In the rows, zero is written as 128.
Known rows, with every step that occurs:
p > c: [141 102 135 146 111 168  96 145 115 144 137 107 148  99 105  65 161  68
 132 108 183 152 144 163 117 127 120 159 140  86]
s > z > p > c: [160  59 141 137 118 159 141 135 143 124 162  94 146 131 135  90 140  98
 141 131 147 128 110 141 171 158 138 147 121  98]
w > p: [129 126 150 173 113 164  59 185 104 145 143  83 124  82  79  45 151  56
 146 117 165 146 142 160 104 159  94 150 131  72]
z > v: [134 111 135 165 114 144  91 137 124 130 121 121 154 105 102  72 149  83
 158 124 167 165 131 151 126 154 138 146 133  85]
m > e > v > z > p > c: [182  30 139 141 115 211  79 131 104 135 104  87 144 144 123  95 149 127
 119 137 152 102 116 127 162 134 163 113 138  96]
c > w > p > e > v > z: [136 123 150 163 126 151  32 145  93 127  96 131 131 100  86  70 135  84
 142 144 158 117 160 153 110 157 139 163 127  98]
c > p > e > v: [ 95 101 127 166 130 148  76 163 105 135  96 109 109  74 102  68 136  77
 154 112 168 152 156 133 108 122 133 141 128 111]
e > v > z > p: [152  66 130 137 124 185  71 136 105 114  98 121 140 132 109  87 135 120
 170 127 144 113 121 109 135 163 153 123 120  95]
s > p: [144  97 130 150 121 173 106 158 125 127 163  97 131 120 100  63 156  84
 158 122 167 146 132 137 127 177 117 142 134  68]
v > c: [139 105 147 130 117 159  86 129 112 135 124 105 151  95 105  59 157  85
 147 122 176 156 148 136 136 141 119 157 148 105]
z > p > e > v: [119  98 112 153 138 161  96 151 110 101 107 127 119  98  98  85 145  86
 175 102 170 151 137 118 119 161 159 134 132 108]
p > e > v > z: [116  96 117 142 122 156  46 154  94 105  76 145 139  97  92  82 147  89
 166 112 170 146 147 129  99 151 167 140 135 112]
z > s > p: [139  85 140 145 121 172 104 161 132 113 162  96 127 129 115  63 148 105
 162 130 155 129 117 114 157 184 124 138 108  88]
c > w: [134 130 154 152 125 166  76 119 119 146 159 123 125 122  87  38 159  75
 143 124 191 138 157 152 129 149 105 182 128  72]
z > v > e: [129 117 141 159 115 115  80 149 114 132  94 124 163  78  95  84 139 101
 162 124 147 158 139 173 121 163 143 142 134  86]
s > p > c > w: [175  99 147 143 124 169 128 110 138 147 176 108 146 140 122  70 150  89
 120 142 173 120 146 164 152 150 114 173 135  71]
z > s > p > w: [170  96 141 135 138 173 108 137 136 128 177  92 145 137 111  41 141 105
 173 126 160 105 129 115 159 177 120 139  95  75]
c > p: [111  97 158 156 119 165  78 161 124 157 141  93 122  91 106  46 139  77
 147 124 164 147 143 143 127 125  97 148 120  85]
w > k: [141 115 133 143 102 154  64 137 112 144 127 123 121  99  87  35 161  75
 144 127 171 145 167 118 124 133 123 148 128  77]
v > z: [134  92 149 133 110 172  47 152 112 128 120 130 154 115  95  60 150  90
 157 124 165 142 138 141 118 151 130 148 126  86]
z > p > c > w > k: [188 100 158 127 115 161 108  83 144 153 152 135 138 132 121  58 141 100
 121 154 159 109 164 129 175 119 128 166 120  83]
s > p > e: [122 107 123 144 128 153 105 165 130 107 150 123 136 100  99  72 154  71
 165 115 175 167 142 141 118 175 137 146 137  89]
m > e > v: [137  83 121 176 115 201  65 153  82 146 117  70  97 116  78  49 176  87
 127 109 192 131 139 127 121 147 133 129 144  76]
z > p: [136  96 143 142 127 177  97 150 129 124 151 112 133 114 101  64 147  85
 168 114 165 146 126 128 138 163 121 143 124  82]
v > c > w: [153 120 165 129 125 157  88  92 121 147 143 118 148 116 105  49 153  93
 136 140 185 136 162 144 154 140 109 184 141  98]
m > e > v > c: [155  74 132 154 116 190  75 127  82 147 100  66 117 112  98  60 171 105
 121 126 185 131 143 121 145 137 139 130 158 103]
s > z > p > e > v > c: [142  65 119 131 135 136 130 122 121  94 108 107 135 111 131 104 133 116
 164 133 147 137 122 103 169 172 175 135 135 142]
w > c > p: [112 103 172 172 103 153  54 168 119 177 152  92 118  92  83  57 125  55
 141 117 148 141 153 157 133 138  85 137 109  78]
v > z > p > w > k: [198  85 152 102 122 168  64 101 135 142 133 140 167 133 109  42 130 115
 171 148 139  97 156  99 158 138 142 127  98  76]
m > e: [134  91 147 160 110 196  65 161 106 150 149  81 115 113  80  38 176  74
 127 115 196 148 138 143 131 146 116 141 141  71]
p > c > w: [154 117 153 145 119 165  97 109 124 155 153 120 143 120 106  57 157  74
 120 127 190 133 159 171 135 126 110 187 136  80]

Rows:
[149 103 139 130 147 149 106  87 119 113 110 134 138 114 117  85 136 110
 157 136 171 130 155 117 162 151 154 163 140 129] : z > p > e > v > c > w
[173 118 149 137 104 151  86  91 124 164 141 134 133 117 107  43 156  81
 108 147 178 120 184 144 147 109 121 179 131  80] : p > c > w > k
[148  57 155 157 119 188  78 129  95 168 102  48 113 101 118  57 148 114
 111 143 165 122 143 119 161 111 121 123 146 109] : m > e > v > c > p
[128  81 159 128 111 171  45 154 119 113 119 129 148 124 108  62 143 112
 161 133 152 125 123 117 150 161 137 146 101 104] : v > z > s
[137  85 123 148 114 176  47 144  88 124  87 119 135 118  94  73 150 102
 156 119 163 124 138 125 109 151 146 135 129  92] : e > v > z
[123 108 115 140 130 142  85 132  93 112  80 119 139  78 102  80 154  86
 155 110 182 161 160 125 116 139 156 148 155 130] : p > e > v > c
[121  88 108 156 134 157 101 164 113  91 119 111 113 112 110  85 145 105
 168 118 160 133 128 104 139 184 163 131 116 112] : z > s > p > e > v
[188  91 142 128 127 147  82  84 105 180  94  87 134  93 122  34 127 114
 140 150 148  94 185  95 154  89 124 131 120 103] : e > v > c > p > w > k
[177 114 136 136 116 147  76  67  97 155  97 120 120 117 105  47 152 112
 122 156 170 107 186 102 157 123 136 164 139 103] : e > v > c > w > k
[155  82 143 136 122 176 117 138 134 131 147 109 151 115 120  82 146  85
 144 116 164 141 127 147 145 138 127 146 133  90] : z > p > c
[178  67 155 145 134 187  82 106  99 184 117  43 129 108 117  36 142 113
 125 138 170 100 156 121 161 104 115 125 132  96] : m > e > v > c > p > w
[140  79 119 134 134 146 113 136 113  90 102 106 135 107 129  95 141 122
 162 134 154 133 132  96 164 175 167 133 130 139] : z > s > p > e > v > c
[138 143 174 146 129 134  69 130 118 138 132 117 146  77  97  54 141  67
 133 146 174 149 170 164 139 147 111 183 144 110] : v > c > w > p > e
[175 107 131 138 137 173 111 134 130 143 177  92 149 128  99  40 150  84
 169 116 173 123 145 138 129 168 112 143 120  57] : s > p > w
[149 114 151 167 108 165  80 174 108 153 137  80 142  80  99  62 151  54
 121 119 163 141 144 178 112 135 101 153 141  79] : w > p > c
[127 100  97 159 132 158 105 159 105 104 119 111 117 103  98  84 153  83
 165 111 172 149 143 125 107 174 155 136 140  94] : s > p > e > v
[141 141 169 173 121 162  60 148 111 157 161  97 120 102  81  35 148  63
 133 136 172 126 156 168 123 158  84 177 126  64] : c > w > p
[135  94 138 160 111  99 104 145 122 123 110 109 158  96 110  93 132 113
 158 138 131 145 120 165 146 182 156 141 124  93] : s > z > v > e
[166 117 164 142 123 133 103  73 133 143 122 128 171 121 123  72 140 109
 137 158 170 146 150 153 170 144 134 176 141 104] : z > v > c > w
[154 130 150 158 117 158  57 141 112 172 165 103 141 110  61  37 143  46
 162  96 174 129 167 159 117 156  97 144 109  61] : p > w > c
[137  78 109 140 126 161  78 155 105  97  97 131 142 118 108  96 142 104
 166 128 154 136 137 121 117 175 170 126 133 101] : s > p > e > v > z
[144  51 144 153 109 201  36 152  89 125  97  89 118 139 101  62 156 131
 133 137 160 101 119 102 160 156 156 119 114 102] : m > e > v > z > s
[153 138 173 158 126 109  86 112 129 134 110 128 171  82 113  78 128  82
 135 163 158 158 156 173 154 150 134 175 145 116] : z > v > c > w > p > e
[141  87 132 165 108 128 116 134 132 122 136 106 149 123 116  81 142  97
 155 138 153 153 111 147 154 175 150 145 121  91] : s > z > v
[168  99 160 136 130 173 118 102 141 143 166 122 147 135 121  72 143  93
 133 134 172 123 141 156 163 138 118 173 127  84] : z > p > c > w
[183  72 167 135 129 116 134  86 150 162 135  81 181 115 153  67 108 123
 150 167 131 121 130 139 194 130 131 142 109 112] : s > z > v > c > p > w
[164 108 156 135 121 152  71 118 129 183 143 102 131  94 105  11 133  83
 148 140 156 113 180 118 139  99 100 143 101  72] : c > p > w > k
[109  98 163 128 128 135  87 144 130 137 113 113 149  65 123  65 131  81
 147 134 165 170 158 140 143 112 122 154 141 132] : v > c > p > e
[124 106 130 162 119 152  30 182  86 116  78 118 136  79  86  79 137  77
 154 124 151 136 147 145  94 159 148 135 133 104] : w > p > e > v > z
[136  81 145 147 125 159  88 125 100 154  93  77 127  89 125  68 133 107
 139 133 153 129 148 119 141 114 119 138 139 117] : e > v > c > p
[123  95 162 140 124 111 103 124 144 135  92 125 174  70 139  90 119  97
 149 149 150 178 144 148 158 117 146 147 139 139] : z > v > c > p > e
[126  84 149 117 127 160  68 153 135  97 118 157 162 109 107  85 133  95
 178 126 155 154 130 129 136 162 157 140 123 109] : v > z > p > e
[168  91 145 137 141 161  92 102 104 170 108  73 143  96 121  46 127 107
 151 129 159 107 162 121 142 107 113 138 124 104] : e > v > c > p > w
